Each row comes from the steps of one walk. Every step used is in the known rows, and no mark comes twice. Write the walk behind each row, first mark first.
Known rows:
toben -> vosizig -> zuvadod -> lonot -> dugubik -> bamef: [ 22  30  -5   6 -12 -10 -15  -2  10  -6   5  14   8  12  -6  22  -6  -6
  -7  -5  17 -12   9   3  -4 -24  14   5  -2  12  20   3  -3  -5   1  -8
  -5  -5   4]
manik -> vosizig: [ -7  -8  15   8 -10  22   4   3  25  11  -6   4   1   9  18  -2 -10  12
  -5  -5  -3   4   6   5  13  -4 -18  -1 -12   8  -5 -11 -18  -4 -12  -2
   8 -15  -2]
zuvadod -> lonot: [-12   7  -3   9  -9  17  -2 -22  18   6  -9   0   9   4  -2   1  -7   0
 -11   1  -4   3   3  -1   5   3 -13   0   0   6  -1  -6 -14   2 -12  -7
  11 -18   6]
toben -> vosizig -> vukag -> vosida -> zuvadod: [  5 -13   6  -5  14  -8  -2  21 -11 -13   4   0 -12  -1 -19 -10  13  -2
   9   4 -10  15   1  -8  -6   2   3  -8  20   4  -7  12   9  -9   3   5
 -12  -1 -10]
lonot -> dugubik -> bamef -> vukag -> vosida -> zuvadod: [  7  -2   3  -5  -2  -1  14  17 -31 -10  18  14  -6  -4  14   9  -4 -22
   8   7  16   0  -8  -5   3 -13  18  -8 -11 -16   0   7  14  -5   1  15
 -15  11   4]
lonot -> dugubik -> bamef -> vukag -> vosizig -> manik: [ 17   1  12  -3  -8 -17  -2  17 -11   5   4  15  -1   0  18  13   1 -13
  -3   6  10 -12   2   6  -8   2  37   3   1 -15   3   5  11  11 -12   6
 -19  20  16]
vukag -> vosida -> zuvadod -> vosizig: [  5 -15  -7  -1   9   1   5   6  -8 -10  -6  -4   4   4 -21   5   6   2
   2   8  -5  18 -15  -9   4  -5  -3   1   6  -1  -7   5  11   0   5   1
   8  -1  -6]
lonot -> zuvadod -> buzotum: [ -2   2 -11   9 -12   8  -5  -8  -2   2 -12  -1   7  10   0   8  -9  -4
 -10  12   3  -7  -2  -2  12   6  -2  -3   9  11  15  -7  -9  -9 -12 -11
   0  -9   0]
bamef -> vukag -> vosizig: [  6 -11   2   0   4  12   7  -4   6   6   2   7  -7   3  16  -3  -2  -8
  -8   8   0  -2  -6  13  -1   7  14   4   1  -8 -11  -1  -6  14 -25   8
  -6   5  -7]
toben -> vosizig -> vukag -> bamef: [  6  -2  10  -1  16   3  -4   9   5  -5  -3  13 -16   0 -14  -4   8   0
  -1   3 -10   1   9   2 -14   5  12  -1   8   5  -8   8   0   0  -6   9
  -5   4   0]
lonot -> zuvadod: [ -6  -5   2  -1 -11  13  11  -1  -3   1  -8   3   5  23  14  -5 -19  -7
  -6   8  11   4  11  -7  11   2   3  -7   5  13   8  -7  -4  -7 -11 -10
   3 -14  -2]
buzotum -> zuvadod -> lonot -> dugubik -> bamef: [  4  26   2  -4 -14  11   6 -32   1   4   9  15  12   3  -3  12 -12 -14
  -3  -2  20  -9   0 -11   6 -20   6  -1 -25   3  18  -8  -7   3   0  -8
   5  -5   9]
manik -> vosizig -> zuvadod: [  1   1  15   7 -14   7   6  15  22  20  -7  -5  -3   6  16  -1 -12  15
   1  -8  -1  -1  16   7  10 -10 -18  -8  -9  14   1  -6 -14  -3   9 -20
   5  -6  -4]
dugubik -> lonot -> zuvadod -> vosida -> vukag: [-31   4  -9  -6   8  -7 -17  -7  -6 -34   7  -8  12  -2  14  -9  -9  -2
   0  -4  16  -6   4   0  16   5  -5   8   1   2  13  -8   1 -13  15  16
   5  -1   4]
dugubik -> bamef: [  2   4   0   0  12  19   8  -8  20   2  -6  13  -4   2  18   7 -12 -13
  -5   2  -2  -4   2  -1   6  -8  -4  -3 -10   5   2  -6  -4   1   1   3
  -2  -3  11]
toben -> vosizig -> vukag: [  3  -4   6   1  16  -2  -9   5  20   1  -4  13  -8   4  -2  -1   0   3
  -5   0 -16  -1   8  -1  -4   9   7  -5  15   9   1  -3 -10 -11  -9   1
  -6  -8  -6]
vosida -> vukag -> vosizig -> toben: [  2  -6   4  -7   9 -17   1   5   0  -5   8   4  -3  -2   1 -11  -4  10
   4   2  -6  -1  17   5 -12   6  -8   8   6  -4  -3  -3  21  15 -11   0
  -1   5  -1]
zuvadod -> vosida: [-12  -2  -5  -1  -2  12  -5 -13  16   7 -11   2   7  11  10  -5  -1   2
  -9  -1 -17   0   1  -4   6   2  -7   3  -6  -4   3  -6  -9  -3   4   6
  12  -8   0]
manik -> vosizig -> vukag: [-10  -9  20  10   2   4  -1  12  24  16  -3  -2  -2  -6  10  -8  -1  11
   3  -6 -12  -4  12   3  11  15 -14  -8  -7   4  -2  -6 -18  -8  -2  -4
   6  -5   4]
zuvadod -> vosizig: [  2  -2  -6   4  12   5   0 -12  22   1 -14  10   9  10  -1  12  -7   6
 -12   4 -12   1  -6  -2   7   3   0   6  -1   4   1  -9  -8  -1  -7  -4
  13  -9  -3]
zuvadod -> vosida -> vukag: [-23   1 -11  -1   7  -1 -13  -4   5  -8  -2  -4   8  -6   6 -12   1   6
  -3  -6  -9  -1  -5  -1  -1   3 -12   6  -1  -8   6 -10   0 -11   6  13
  13 -11  -2]
zuvadod -> lonot -> dugubik -> bamef -> vukag -> vosida: [  4   5   1   3 -15   5   1  -2  -4  -4  18   5   5   0  11   9   1 -24
  -3  -4   9 -10  -5   3   0   1  19  -1 -22 -15   3   9  -2   6  -6  17
  -3   9  18]
buzotum -> manik -> vosizig: [  0  -7  13  -2 -14  23  11  -7  26  18  -4  -7  -2  11  14  -9  -4  16
   6 -18  -4   7   4   1   3  -5 -14  -3  -5  10 -15 -10 -16  -1   1  -2
   5 -17  -4]
vosizig -> vukag: [-11  -6   9   1  10   1   1   0  16  14  -9   5  -6  -6   7  -6  -6  -1
   0   3 -18  -6  14  -6  -1  20  -4 -13   4   1   1  -7  -7  -8   1  -8
  -1  -3   7]
dugubik -> bamef -> vukag -> vosida -> zuvadod: [  5  -5  -1  -5  14   8  17   9 -18  -9  12   2 -13 -14  12   1   1 -22
   6   4   4   6 -15  -1   5  -4   3  -8  -8  -8  -7  12   6   1  10  13
 -11  12   2]
lonot -> dugubik -> bamef -> vukag: [  5  10   3   0  -2   4   8   0   0   3  11  26  -2   2  32  16 -17 -19
  -4   2   9 -16   0   2   5  -3  19  -6 -17 -11  10  -7  -3  -7 -11  11
  -9   4   8]
buzotum -> manik -> vosizig -> vukag -> vosida -> zuvadod -> lonot -> dugubik: [ -3  -4  16   3 -29 -12  -3   7 -15   4  16 -24   8  -6 -24 -13  22  12
  23 -19  10  10   4 -11  -2   3  -3  -9  -3  -4  -9   8   3  -8  13  -3
   5  -3   7]
fusit -> zuvadod -> lonot -> dugubik -> bamef -> vukag -> vosizig -> manik: [ 12  17  11  -1 -11 -15  -2   7 -18  -1  12  -9   9  -5  -6  19  12 -16
  -4  10  10  -9  11   8  -7  19  36   9  -7 -12   4  17 -10  16 -21   8
 -21  20  13]
buzotum -> zuvadod: [ -3   1   7 -12  -1  24  18 -23  11  16  -6  10  -4   7   6  -5 -18  -3
  -3   3  -3   5   2 -11   4  -9  -7  -9  -8   9   2 -12 -10   2  -2 -15
   2 -10  -9]

Write each row's walk:
[  8   3   1  -2  15 -15   6  -8  20   8  -8  11   5  14  -1  14  -8  12
  -9   0 -27  -5  14  -6   4  12  -8   3  -2   3   4  -4   4   5   4 -12
  10  -1  -2]
zuvadod -> vosizig -> toben
[ -7  -9  23   9   2   9   3  14   9   9  -1  -2 -11 -10  -1 -11   6   8
   8  -6  -6  -1  12   7   1  12  -7  -5 -15   0 -11   5  -9   3   3   4
   6   7   9]
manik -> vosizig -> vukag -> bamef
[ -5 -10  -3   0   6   5  -4   2   1 -10   2   2  -1  -5  -2 -12  -1   2
   2   6  10   3  -5  10 -11  -2  -1  11   7  -5  -5 -10   9   8 -20   8
   0  -3  -3]
vosida -> vukag -> vosizig
[-19   1  -9  -3   8   5  -8   0 -12 -15   1  -3  -1 -10  -6 -15   7   3
   1  -5  -1   2  -4   3 -12   1  -5   9  -7 -12  -3   1   9   0   9  21
  13   2   4]
zuvadod -> vosida -> vukag -> bamef
[ -9  -8  -4  -4 -11 -28 -21  17 -28 -13  -4 -25  16   7  -7 -20  15   8
  -1   0  12   4   1  -1  -8  12  15  13  20  -5  12   6  20   3   4   2
   4   6   4]
lonot -> zuvadod -> vosida -> vukag -> vosizig -> manik
[ -5   7 -15   9   3   4  -7 -10  -7   0 -13   6  -2 -14 -16  14  -3   3
  -4  15  -4   3 -13  -3   8  -7 -18  -3  15   4   3  -6  -3 -12  -6 -10
  -3  -8  -7]
vosida -> zuvadod -> buzotum
[  7   2  12  -2 -16   8  11   3  24  27  -5 -17  -6   8  12  -9  -4  19
  10 -21  -1   3  13   1   0  -8 -16 -11  -3  18  -8  -4 -12  -2  22 -21
   1  -7  -5]
buzotum -> manik -> vosizig -> zuvadod
[-15  -4   0  -1   7  12   5   6 -11 -11  -2   7 -10 -12  -3 -12  -6   1
   5   1   7   5   1   4 -15  -5  -6   2  -2  -2  -9  -4  10   2  -5  10
   4  -3   5]
vosida -> vukag -> bamef
[  0  -3  -4  -2   4 -10  -4  14  -2  -1  -1  -7  -5  -8  -2 -12  -2   6
   7   2  11   0   4  10 -14  -4  -1   3   9   3   2  -5  13   7   1  -9
  -3   6  -4]
vosida -> vukag -> vosizig -> zuvadod
[  5  -5 -14  -6   0   3   8  -8 -17   6   4 -15 -14 -16 -10  -2  16  -6
   8  -4  -9   8 -25  -4  -6   6  -3  -9  16  -6 -18   8   0  -3  11   4
 -14   4  -9]
bamef -> vukag -> vosida -> zuvadod -> buzotum -> manik
[  0   1 -11   5  15  -2   2  -9  -2  -6 -12   8   8   0 -15  14  -4   7
  -4  10   0  11 -13  -8  10  -6  -6   3  10   5   2  -6   1  -8  -1  -8
  11 -11 -12]
vosida -> zuvadod -> vosizig
[ 15   4 -10   9  -3  -3 -11  -2  10  14 -13  -4  -4  -2 -12   9   5   2
  -4  10  -6  -9  -3  12  -7   2   0   3  11   5   4   2  -2  11  -3 -16
  -8  13  -1]
vukag -> vosizig -> zuvadod -> buzotum
[  8  22  -8   7 -10 -22 -17   3 -10 -14  14  -2  10  -9 -12   6   2  -5
   8  -2  33 -15   1  11 -15 -16  12  12  -8  -3  18   0  16   9   2  -3
  -1  11  14]
vosida -> vukag -> vosizig -> zuvadod -> lonot -> dugubik -> bamef
[ -9  -7 -10  -1   7  -1 -17  -3   1 -13   2  -8   8  -3  -3 -15  13   6
   0  -2   0   0 -10   9  -7   3   0  18   1 -12   0  -4   8   7  -7  19
  10   1  -5]
zuvadod -> vosida -> vukag -> vosizig
[-17   0  -9  -4  -4  -1  -5   4 -31 -23   3 -13   6   4  -3 -20   4  -2
   2  -1  18   1  -1  -1  -6   3   5   7  -6  -4   7   6  12  -5   9  15
  14   1   1]
lonot -> zuvadod -> vosida -> vukag -> bamef
[ -4  -4  -3  -9  11 -24 -10   1  -2  -9  10  -7   5   1  -2 -15  10  13
   2  -4 -14  -4  11   5 -10   9  -7  15  -1 -14   4   4  19  13   3  10
   7   9  -3]
zuvadod -> vosida -> vukag -> vosizig -> toben
[  8  -2  -5  -3  -4  -3  -8  -2   9  12  -8 -11   3  12  -1  -7   9   4
  -2   1  -6  -2   5   6  -5   0   6   6   1  -3   4   7   2  13  13  -6
   4  12  -4]
vukag -> vosizig -> zuvadod -> vosida
[  2   5  -5   8 -10   7  -3 -11   5  10  -5 -12  -2 -11 -13   5   8  18
   9  -8   2   7 -17   0   8 -12 -26   1   8  11  -9  -6 -12 -11   4  -9
   1 -13 -12]
vosida -> zuvadod -> buzotum -> manik -> vosizig
[ 11  -9   0  -8  14 -22  11   8 -10  -6  -1  -2   1   8 -19   7   5   9
   4   3 -20  11   6 -14   3   3 -10   0   4  -1  -4  11  23   7  15  -8
   5   6  -6]
vukag -> vosida -> zuvadod -> vosizig -> toben
[  6   4   3 -11   5  -9   4 -13   8  16 -17  -1   7   3 -12   7  -2  12
  -8   0 -14   2  -4 -16  -1   3   4  -1   7  10   4  -6  -4   3  12 -26
   7  -2  -3]
buzotum -> zuvadod -> vosizig -> manik
[-10  -3  -4   2  -4   5   7  -6 -17  -6   8 -11  -1 -11  -6  -6   8 -11
  -2   2   2  13 -13  -2   5   5  -5  -6   3  -6 -12  11  -2   2  -3   3
   2  -3  -4]
bamef -> vukag -> vosida -> zuvadod -> lonot
[ 13  -4   6  -5 -10 -11   9   6  -4  11   6 -21  -7  -4 -18  -3  19  21
  17 -15 -18   9   4  -5   2   0 -29  -4   3   5 -15  12   7   4  20  -7
  -6   4  -5]
vukag -> vosida -> zuvadod -> buzotum -> manik -> vosizig -> toben
[ 20  31  -6   6  -7 -16 -11   0   4  -5  15  14   3   4   8  23  -3 -11
 -10  -6  16 -19   2  10  -3 -14  24   2  -3   5  17   5  -9  -6  -1  -2
  -9   2  -1]
toben -> vosizig -> zuvadod -> lonot -> dugubik -> bamef -> vukag
[ -1  -7 -11   3   4   2   1   4 -17  -1   3  -4  -8 -19  -7   5  10  -9
  -1  10 -10   4 -23   3   5   7  -5  -7   8  -9  -9  10  -2  -5  -4   5
 -11   6  -7]
bamef -> vukag -> vosida -> zuvadod -> buzotum
[ 22   8 -13  -2  -1  -7  -2 -11   5  23  -3 -14 -13  -9  -2   3  13   0
   3  -6  -6 -12 -14  13 -14  10  11  -1  15   1  -9   6  -7  13   8 -10
 -14  17  -8]
bamef -> vukag -> vosizig -> zuvadod -> buzotum -> manik
[ 16   1  -7  -1   8 -14   6  10 -26 -18  15  12   4  -3  -1  21   4 -16
   3   5  13  -3 -21  -3   5  -8  24   3 -12 -17   5   9  14  -4   5  16
  -3  14   1]
lonot -> dugubik -> bamef -> vukag -> vosida -> zuvadod -> vosizig
[ -5 -16   3  -5  -2  13  14  11 -14  -3  -5  -2  -7   3  -5  -8  -2  -5
   6   8  -2  20  -1 -10   1 -10  -8  -9   6  -1 -10   6  11  -1   1   0
  -3  -6  -3]
vukag -> vosida -> zuvadod
[-16  -1   6  -5  -1  13   4 -10   6 -16  -4   7   2  13  21   3 -24 -10
  -4   7  15  -1  14  -2  20   0  -1  -3   2  14   3  -8  -6  -4  -1  -2
  -6  -5   7]
dugubik -> lonot -> zuvadod
